What can hang from each mark:
gati: gamo
lubas: gamo
gamo: gati kaba lubas tese velep
luzof: rufoz
sutetu: luzof
koga: bisug rufoz
gatef: kaba
rufoz: koga luzof
zaka: lubas
bisug: gamo koga

Known rows, with every way that one mark hangs from another:
(koga (bisug (gamo velep)) (rufoz luzof)): [-41.3 -29.0  18.9 -19.9 -14.8  -5.2  -2.3 -20.7  32.5  -9.8  26.7  28.1
  17.1  22.7  18.0  23.4  -8.3  19.6 -46.7 -13.8  -4.1 -43.6  47.3  -2.3
  -1.5   8.4 -23.5]
(luzof (rufoz (koga (bisug (gamo velep))))): [-46.9  -2.9  28.1 -16.9  19.7  16.0  -6.8 -15.4  13.0  -8.0  14.9  16.9
   2.9  26.7  18.6   1.8   5.8  18.6 -13.3 -14.6   0.7 -15.2   5.5 -34.1
  30.5   2.6   4.6]
(gamo tese): [  4.6 -14.8  -2.1 -10.6   4.4  14.1  17.7  -6.6  -3.5  -9.4 -10.5   1.4
 -17.1  13.1 -19.8   5.7 -10.2  -8.8  -6.0  21.4 -11.6  13.7   0.9 -10.0
 -22.0   3.4  -3.4]
(rufoz (koga (bisug (gamo lubas))) luzof): [-55.7 -18.5  24.2 -27.4   8.0   8.6   0.6 -27.4  19.6   8.3  26.3  26.6
  24.2  37.0   4.5  18.6   3.7  28.0 -15.5  -8.2  16.2 -44.9  30.1  -7.9
  18.5   0.6  -0.4]
(rufoz (koga bisug) luzof): [-61.8 -19.7  14.8 -32.7   9.9  18.5  -0.3 -27.6  20.7  15.1  38.2  29.3
  29.4  31.0  17.5  20.3   0.9  18.4 -19.2 -23.3  16.4 -23.4  21.5 -14.0
  24.2   3.8   3.0]
(luzof (rufoz (koga (bisug (gamo gati lubas))))): [-51.9   4.8  32.7 -16.2  14.5  -0.8   4.6 -17.7   4.4  -8.4  12.5  22.7
  -0.8  36.0   8.3   3.9   6.3  17.9  -6.0  -5.4  -2.8 -31.5   1.5 -29.6
  35.9   0.3   3.9]
(luzof (rufoz (koga (bisug (gamo kaba lubas tese))))): [-35.5  -5.5  35.9 -16.5  26.0  13.7   9.6 -13.3   9.5  -6.3   1.4  17.0
 -10.5  49.7   5.1   7.2   8.3  19.4 -13.0  -6.1  -2.9 -24.9   7.8 -31.6
  19.6  -4.3   6.0]
(luzof (rufoz koga)): [-40.6  -1.1  22.9 -17.1  22.3  27.5  -5.0 -13.2   2.5   3.6  16.5   5.8
   7.8  37.4  28.4  -2.4  21.5  12.6  -4.3 -14.3   5.1 -15.9 -16.6 -33.8
  34.1   6.2  12.1]
(gati gamo): [  0.5  -6.6  -6.6   2.4  -9.5   8.5  12.2 -12.2  -8.3   6.7  -0.3   3.7
  -6.9  10.1  -4.7 -16.6 -11.1 -13.3  17.0   6.3 -16.2 -10.6  33.3   4.4
  -9.3  13.0   1.6]
(zaka (lubas gamo)): [  5.2  15.7  -1.9  24.1  -7.3  -8.0  15.1  12.1 -18.9  36.3  -0.8  -8.2
 -43.5   5.6 -33.3 -31.5 -12.3  13.9  12.8  10.6 -19.0 -22.0   4.8  10.3
 -12.8 -15.1  -3.2]
(rufoz (koga (bisug (gamo gati tese))) luzof): [-58.6 -24.5  20.3 -32.3  -1.5   9.0   7.6 -35.9  13.6   6.4  28.3  30.9
  23.1  36.4   1.7  25.0  -4.6  13.3 -13.8  -5.4  11.5 -32.6  32.5 -10.0
  14.6   5.0   1.3]
(sutetu (luzof (rufoz koga))): [-42.5   2.5   7.7 -36.7  11.4  33.1   4.3 -20.7   0.4   2.9  42.8   0.8
  24.1  43.4  43.1  -2.8  34.6   7.6 -13.2 -21.6   3.4 -30.3  -2.9 -35.5
  18.3   7.2  10.3]
(gatef kaba): [-13.0  -0.4 -15.0   1.3  25.2 -18.6  -4.2  -3.5   0.1   6.2   4.6  -8.1
  18.8 -14.6  -2.2   2.9  -5.6  17.7   5.6  -3.2 -20.5  30.2  23.8  -3.0
 -10.3 -10.9  -7.6]
(sutetu (luzof (rufoz (koga (bisug (gamo tese)))))): [-41.0  -4.6  16.1 -42.5   5.9  30.6   7.3 -24.7   6.2  -6.9  32.1  11.0
  19.0  45.4  32.0   0.7  22.4  11.0 -23.1 -14.8   0.3 -37.6  12.2 -39.8
   7.9   7.5   6.6]
(lubas (gamo gati velep)): [-24.1   7.4 -15.7  16.7 -14.7 -22.7  32.0 -13.5 -28.6   6.7  25.0 -10.6
 -31.5 -13.5 -23.2   3.1 -28.3 -12.0  35.9  11.9 -41.4  22.8  33.8  12.9
   0.9   2.4 -10.6]
(sutetu (luzof (rufoz (koga (bisug gamo))))): [-42.7   0.5  16.6 -38.7   4.4  25.3   0.6 -22.3   6.8  -3.5  35.3  10.4
  25.0  40.6  38.8  -1.5  26.0  14.1 -20.8 -22.1   4.6 -41.7  11.6 -36.3
  14.9   5.4   8.3]
(koga bisug rufoz): [-33.9 -11.3  18.7 -10.2 -11.1  -7.5   0.8 -11.2  28.4  -5.1  17.0  37.4
  13.8  20.3  20.0  19.3 -23.2  17.3 -46.2 -21.4  -9.3 -25.2  21.4 -12.6
   7.5   8.1 -15.8]
(koga rufoz): [-16.6 -11.9   9.5   0.1  -5.6   7.4  -0.6  -9.4   9.1   5.7  17.5   4.7
  14.8  31.0  24.8  12.0   5.5   9.0 -23.7  -5.7  -4.9 -22.8  -1.4  -3.0
   5.6  12.2  -8.2]
(rufoz (koga bisug)): [-41.6   0.2  22.2  -7.1   9.8   5.3  -4.0 -16.7  16.6   6.7  15.8  30.6
  18.5  17.7   4.2  15.4 -23.6  21.8 -13.6 -15.0   6.7  -4.0  12.5 -17.0
  24.6  -0.3   6.8]
(bisug koga): [-13.4  -2.8   0.5  -6.1   1.4  -6.9   3.9  -3.3   1.2  17.8  22.1  32.3
  14.3   9.3   9.3  15.3 -22.1  14.4  -9.7  -9.7   6.9   1.4 -11.7   9.3
   3.5   4.1  -4.4]
(gamo gati kaba lubas tese velep): [ -6.3   2.2 -12.6  27.7  35.5 -50.7  75.6  -5.5 -20.4 -19.4   2.8 -12.2
 -73.5  26.1 -82.1  41.5 -20.6 -25.6  27.8  47.9 -49.2  49.5  30.7  29.8
 -16.5 -28.4 -23.1]
(gamo tese velep): [ -6.3 -14.7 -16.5  -0.5  20.0   9.1  21.8  -5.9  -0.2 -18.7   5.6  -8.8
 -31.1  -6.2 -33.0  12.9 -18.4 -13.3  -1.3  27.6 -24.3  49.9  10.8  -4.2
 -20.7  -1.5 -15.6]
(gamo lubas): [ -6.4  12.4   3.6   8.3  15.8 -20.1  17.7   5.1  -4.4  -6.5  -3.7  -2.5
 -19.8  11.6 -27.3   1.5   4.3  14.1   7.2  22.4  -9.8 -15.8  -2.9   7.6
   3.7 -10.4 -11.4]
(rufoz koga luzof): [-49.1 -20.3   8.0 -25.4  13.5  28.8  -0.8 -26.4   7.2  22.6  38.3   6.6
  30.0  38.4  21.3  15.3  20.9  12.4  -3.0 -12.6  19.7 -21.7   5.3  -7.0
  22.1   7.0   8.0]
(gamo kaba lubas): [ 18.4   6.8   9.5  23.9  29.8 -25.8  33.5  13.0  -3.1   3.1 -13.9 -11.6
 -36.4  35.9 -33.5  16.1   9.0   6.9  10.8  10.4 -12.4  -5.8  17.7  23.2
  -9.0 -27.2  -4.9]

Rows:
[-40.4  -0.1  31.5  -9.0  29.4   7.0   5.1 -10.9  11.9  -6.2  10.1  13.3
  -9.2  38.9   6.8   7.5   9.1  20.8  -9.3 -11.2  -3.2 -17.1  11.4 -26.3
  27.9  -7.2   3.0] | (luzof (rufoz (koga (bisug (gamo kaba lubas velep)))))
[ -3.2 -11.9  19.8  22.8  12.8 -30.0  20.4  -3.0   7.9   8.2  15.8  16.0
  -7.6  46.8 -13.3  35.6 -14.0  32.4 -13.6  12.3  -7.5 -24.2  27.6  34.6
 -12.3 -10.0 -21.1] | (bisug (gamo kaba lubas velep) (koga rufoz))
[ -4.3 -16.4 -18.2   2.2   4.2  15.2  27.4 -16.0  -8.7  -6.4   3.7  -2.7
 -29.3   5.9 -28.1  -7.8 -24.7 -22.3  15.9  25.4 -33.0  24.8  41.0   0.9
 -23.6  12.6  -9.1] | (gati (gamo tese velep))
[  7.8  17.6  -1.6  33.9  -7.2 -27.1  32.6   9.8 -27.0  39.0  -0.2  -8.8
 -54.6  16.0 -44.1 -17.8 -15.5   0.5  23.9   9.6 -26.7 -14.7  15.5  23.4
 -12.0 -23.2  -1.0] | (zaka (lubas (gamo gati kaba)))
[-30.5   7.7 -18.3  12.8  21.0 -44.2  59.3 -14.0 -21.8 -29.7  12.1  -2.9
 -56.9   1.8 -76.9  26.3 -25.6 -18.7  24.3  59.9 -46.8  39.6  10.3  14.0
  -3.7 -11.4 -29.5] | (gamo gati lubas tese velep)
[-54.2 -23.3  23.6 -30.7   9.0  13.8   6.6 -29.7  18.2   5.0  23.5  26.7
  18.8  41.8  -2.1  20.9   0.2  24.6 -17.3  -0.6  12.0 -39.7  30.9 -11.5
  11.0   1.4  -1.6] | (rufoz (koga (bisug (gamo lubas tese))) luzof)
[-40.2   0.3  28.2  -2.7  -3.1  -8.8  -2.0 -22.7  10.8   1.1   9.5  31.3
  18.2  18.7  -4.9  17.2 -25.5  20.0  -6.6  -4.5   5.5 -17.3  23.2 -10.2
  22.3  -0.5   6.3] | (rufoz (koga (bisug (gamo gati))))
[  6.0 -18.9  15.4  -8.6 -11.6  -2.8   6.4 -11.5  -1.0   2.6  -5.1  28.4
   5.3  22.7 -11.9  15.2 -25.8  18.4 -12.1  19.6   4.4 -20.1  10.0   9.6
 -26.0   6.5  -5.0] | (bisug (gamo tese) koga)
[-57.2 -22.9  18.4 -26.9   7.6  13.7  -4.2 -28.8  22.0   7.8  33.6  23.9
  26.7  26.3   9.4  21.0  -0.8  21.3 -16.6 -14.0  15.1 -26.6  35.2  -8.6
  18.1   2.2  -0.5] | (rufoz (koga (bisug (gamo velep))) luzof)
[-22.3 -15.8  30.4  -7.1 -22.3 -12.5  -6.6 -13.4  28.8 -11.0   3.2  33.6
  15.8  22.7  14.4  16.4 -21.0  24.3 -44.8 -11.9  -4.9 -47.4  36.1  -7.5
  -1.7   7.9 -14.8] | (koga (bisug gamo) rufoz)
[-43.3  -2.7  33.1 -20.7  14.5  17.6  -7.6 -15.6  12.0  -5.0   9.2  20.6
   7.9  32.9  23.2  -0.1   9.0  19.9 -14.6 -16.8   5.1 -27.6   2.0 -36.2
  30.6   3.8   9.1] | (luzof (rufoz (koga (bisug gamo))))
[-53.3 -22.6  22.8 -30.1   2.2  15.5  -5.2 -29.4  20.7  10.8  28.2  27.1
  31.3  33.6  14.0  18.6   2.3  23.0 -18.0 -16.1  19.6 -39.4  31.6 -10.6
  17.5   4.0   3.3] | (rufoz (koga (bisug gamo)) luzof)
[ -8.8   2.8  22.8  -2.6  -8.9 -29.7   2.0  -1.4  17.9 -20.2 -16.3  28.0
  -8.6  -2.1 -24.1   5.0 -24.1  22.3 -17.7   5.8  -5.1 -32.2  36.3  -0.8
  -5.5  -9.5 -11.9] | (koga (bisug (gamo lubas)))
[ 12.8 -21.0 -14.5  12.1  14.1  11.0  39.5 -10.9  -7.6   0.6  -3.2  -9.3
 -40.6  23.3 -32.4   2.7 -20.5 -27.6  18.6  16.9 -34.5  31.8  55.6  12.2
 -33.1   1.0  -4.8] | (gati (gamo kaba tese velep))
[-35.8 -29.9   4.3 -10.8 -14.9 -18.0  24.9 -31.8  -3.0   0.7  36.4  29.8
   7.2  34.6  -8.2  39.3 -24.1   5.4 -15.6  22.6 -10.6 -16.4  21.1  20.7
 -12.3  13.9 -23.6] | (bisug (gamo gati tese velep) (koga (rufoz luzof)))
[-24.8 -33.0  29.2 -18.7  -5.6  -8.4  21.1 -17.5  28.1  -8.1   7.1  27.9
  -2.5  56.1  -1.9  30.9  -4.3  20.5 -46.3  -1.8  -9.7 -57.0  51.6   1.1
 -17.1  -1.1 -21.5] | (koga (bisug (gamo kaba lubas tese)) (rufoz luzof))
[-48.5   2.4  10.8 -40.0   9.4  27.7   4.6 -21.2   7.1  -0.5  42.3  12.0
  23.7  39.4  41.6   0.1  24.9  10.4 -21.4 -27.1   2.7 -31.3   5.0 -38.5
  19.8   5.7   7.1] | (sutetu (luzof (rufoz (koga bisug))))
[-36.1 -21.6  27.1 -10.8 -14.5 -32.0  22.4 -21.2  20.9  -5.3  17.2  31.5
   2.7  47.7   0.5  34.3  -4.9  15.5 -34.6  -7.5 -10.0 -61.6  51.9  11.6
   0.4  -2.8 -21.4] | (koga (bisug (gamo gati kaba lubas)) (rufoz luzof))
[-28.1 -30.3  14.3 -18.9 -26.1 -14.4  22.3 -32.3  -5.2   7.1  25.5  37.0
  17.7  47.9   1.6  35.0 -18.2   8.8 -18.6  18.1  -2.2 -42.2  14.1  16.4
 -12.5  17.1 -14.8] | (bisug (gamo gati tese) (koga (rufoz luzof)))
[ -4.9   4.4 -14.3  29.8  15.3 -44.0  40.4  -4.2 -13.9  -2.8  16.4 -11.1
 -36.7   1.4 -35.6  34.6 -14.8 -31.1  26.4   4.2 -27.8  52.1  32.6  32.5
   1.8 -21.1  -8.4] | (gamo gati kaba velep)
[ -4.0  20.1  -4.7  26.1 -14.4 -24.2  25.0   5.8 -27.2  34.4   3.8  -4.7
 -46.7   3.5 -41.3 -25.6 -18.2   4.2  22.2  15.6 -25.4 -19.2   5.8  15.7
  -6.2 -14.6  -4.1] | (zaka (lubas (gamo gati)))
[-34.0 -36.8  24.2 -30.1 -20.1   4.6   4.4 -24.0  29.6  -9.6  13.8  33.1
  15.5  38.6  14.9  23.0  -8.8  17.3 -51.6  -6.9  -3.7 -54.4  42.7  -9.9
 -12.5  12.7 -19.2] | (koga (bisug (gamo tese)) (rufoz luzof))
[-35.9 -29.5  26.0 -25.1 -22.3  -2.6  -3.9 -20.9  31.0  -5.1  18.8  33.2
  23.6  32.1  24.5  20.1  -3.6  21.3 -48.9 -17.3   2.0 -61.4  42.3  -5.2
  -1.9  10.6 -17.5] | (koga (bisug gamo) (rufoz luzof))
[-31.4 -20.0  15.9 -10.4 -28.6 -24.4   9.6 -28.0  -2.9  13.8  32.4  35.8
  29.5  38.6  14.9  30.9 -11.3  14.8 -14.2   3.3   5.7 -51.8  13.2  23.8
   2.5  14.6 -12.8] | (bisug (gamo gati) (koga (rufoz luzof)))
[-43.2 -32.2  21.6 -28.2 -27.0 -12.0  14.6 -30.8  20.7 -11.6  18.8  37.8
  12.8  36.9   6.8  28.5 -14.9   7.8 -43.2  -2.2  -9.9 -52.2  43.7  -4.6
  -6.2  12.5 -20.3] | (koga (bisug (gamo gati tese)) (rufoz luzof))
[-25.9 -26.3  10.4  -6.8  -8.1  -5.1  -1.5 -17.6  11.5  10.1  36.7  23.3
  23.6  28.1  17.3  27.2  -8.6  25.6 -23.9   0.9   6.2 -29.9  19.5  20.0
  -6.3  11.1 -19.3] | (bisug (gamo velep) (koga (rufoz luzof)))
[  8.8 -12.0 -11.8  18.6  25.8  -3.6  51.4  -7.1 -10.4  -4.0  -5.9 -11.1
 -54.7  31.4 -51.6   3.7 -17.7 -17.9  23.2  32.7 -41.7  21.0  53.6  17.3
 -30.4  -6.3 -12.6] | (gati (gamo kaba lubas tese velep))
[  4.8  10.3  -9.8  33.2   2.0 -22.5  43.3   7.0 -26.7  29.9   2.5 -13.1
 -70.2  12.9 -59.7 -12.3 -24.6  -5.6  23.6  22.8 -38.6  10.3  21.3  21.2
 -22.3 -23.4  -9.1] | (zaka (lubas (gamo gati kaba tese velep)))
[  7.1   7.6  -5.1  34.2  45.5 -31.4  38.0  13.7   0.0  -5.9   2.0 -22.0
 -50.4  17.1 -46.8  23.3   1.0   3.0  15.7  16.7 -24.6  30.7  28.3  29.2
  -7.9 -31.9 -17.2] | (gamo kaba lubas velep)
[ 10.3  10.1  -2.8  28.4  -5.7 -20.2  41.4   6.8 -28.1  34.5  -5.8  -8.6
 -63.0  22.0 -53.2 -15.1 -20.4  -3.6  21.2  19.6 -31.9  -7.4  16.2  18.2
 -23.0 -20.8  -2.7] | (zaka (lubas (gamo gati kaba tese)))
[-37.9 -11.8  21.4  -0.9 -12.3 -34.2  22.3 -20.0  17.7 -25.6   9.1  32.7
 -11.7  23.6 -23.1  29.1 -33.3  15.1 -32.9  18.1 -27.4 -27.9  40.6  -0.4
  -3.7   2.1 -29.3] | (koga (bisug (gamo gati lubas tese velep)) rufoz)
[-50.0 -26.7  22.3 -27.4   3.2   7.0  13.3 -33.0  14.0   9.9  24.7  27.3
  17.6  44.6  -0.4  29.6  -3.5  10.8 -12.8  -9.5  10.5 -29.5  39.2  -4.9
  10.2  -0.2   3.3] | (rufoz (koga (bisug (gamo gati kaba tese))) luzof)
[ 17.2  12.6   1.3  31.3  -0.5 -10.9  23.1  16.3 -17.7  41.2  -5.8 -12.8
 -51.6  17.9 -36.3 -24.1 -10.0  10.3  15.1   4.4 -20.6 -16.8  15.1  17.9
 -18.7 -23.5  -0.1] | (zaka (lubas (gamo kaba)))
[  6.0  -1.6 -10.0  26.4  22.7 -13.4  38.9  -2.5  -8.4   2.3   1.3 -11.6
 -42.8  22.3 -37.9  -0.9 -10.2 -11.5  27.6  17.7 -33.6  11.3  53.0  24.1
 -15.1  -9.3 -10.4] | (gati (gamo kaba lubas velep))
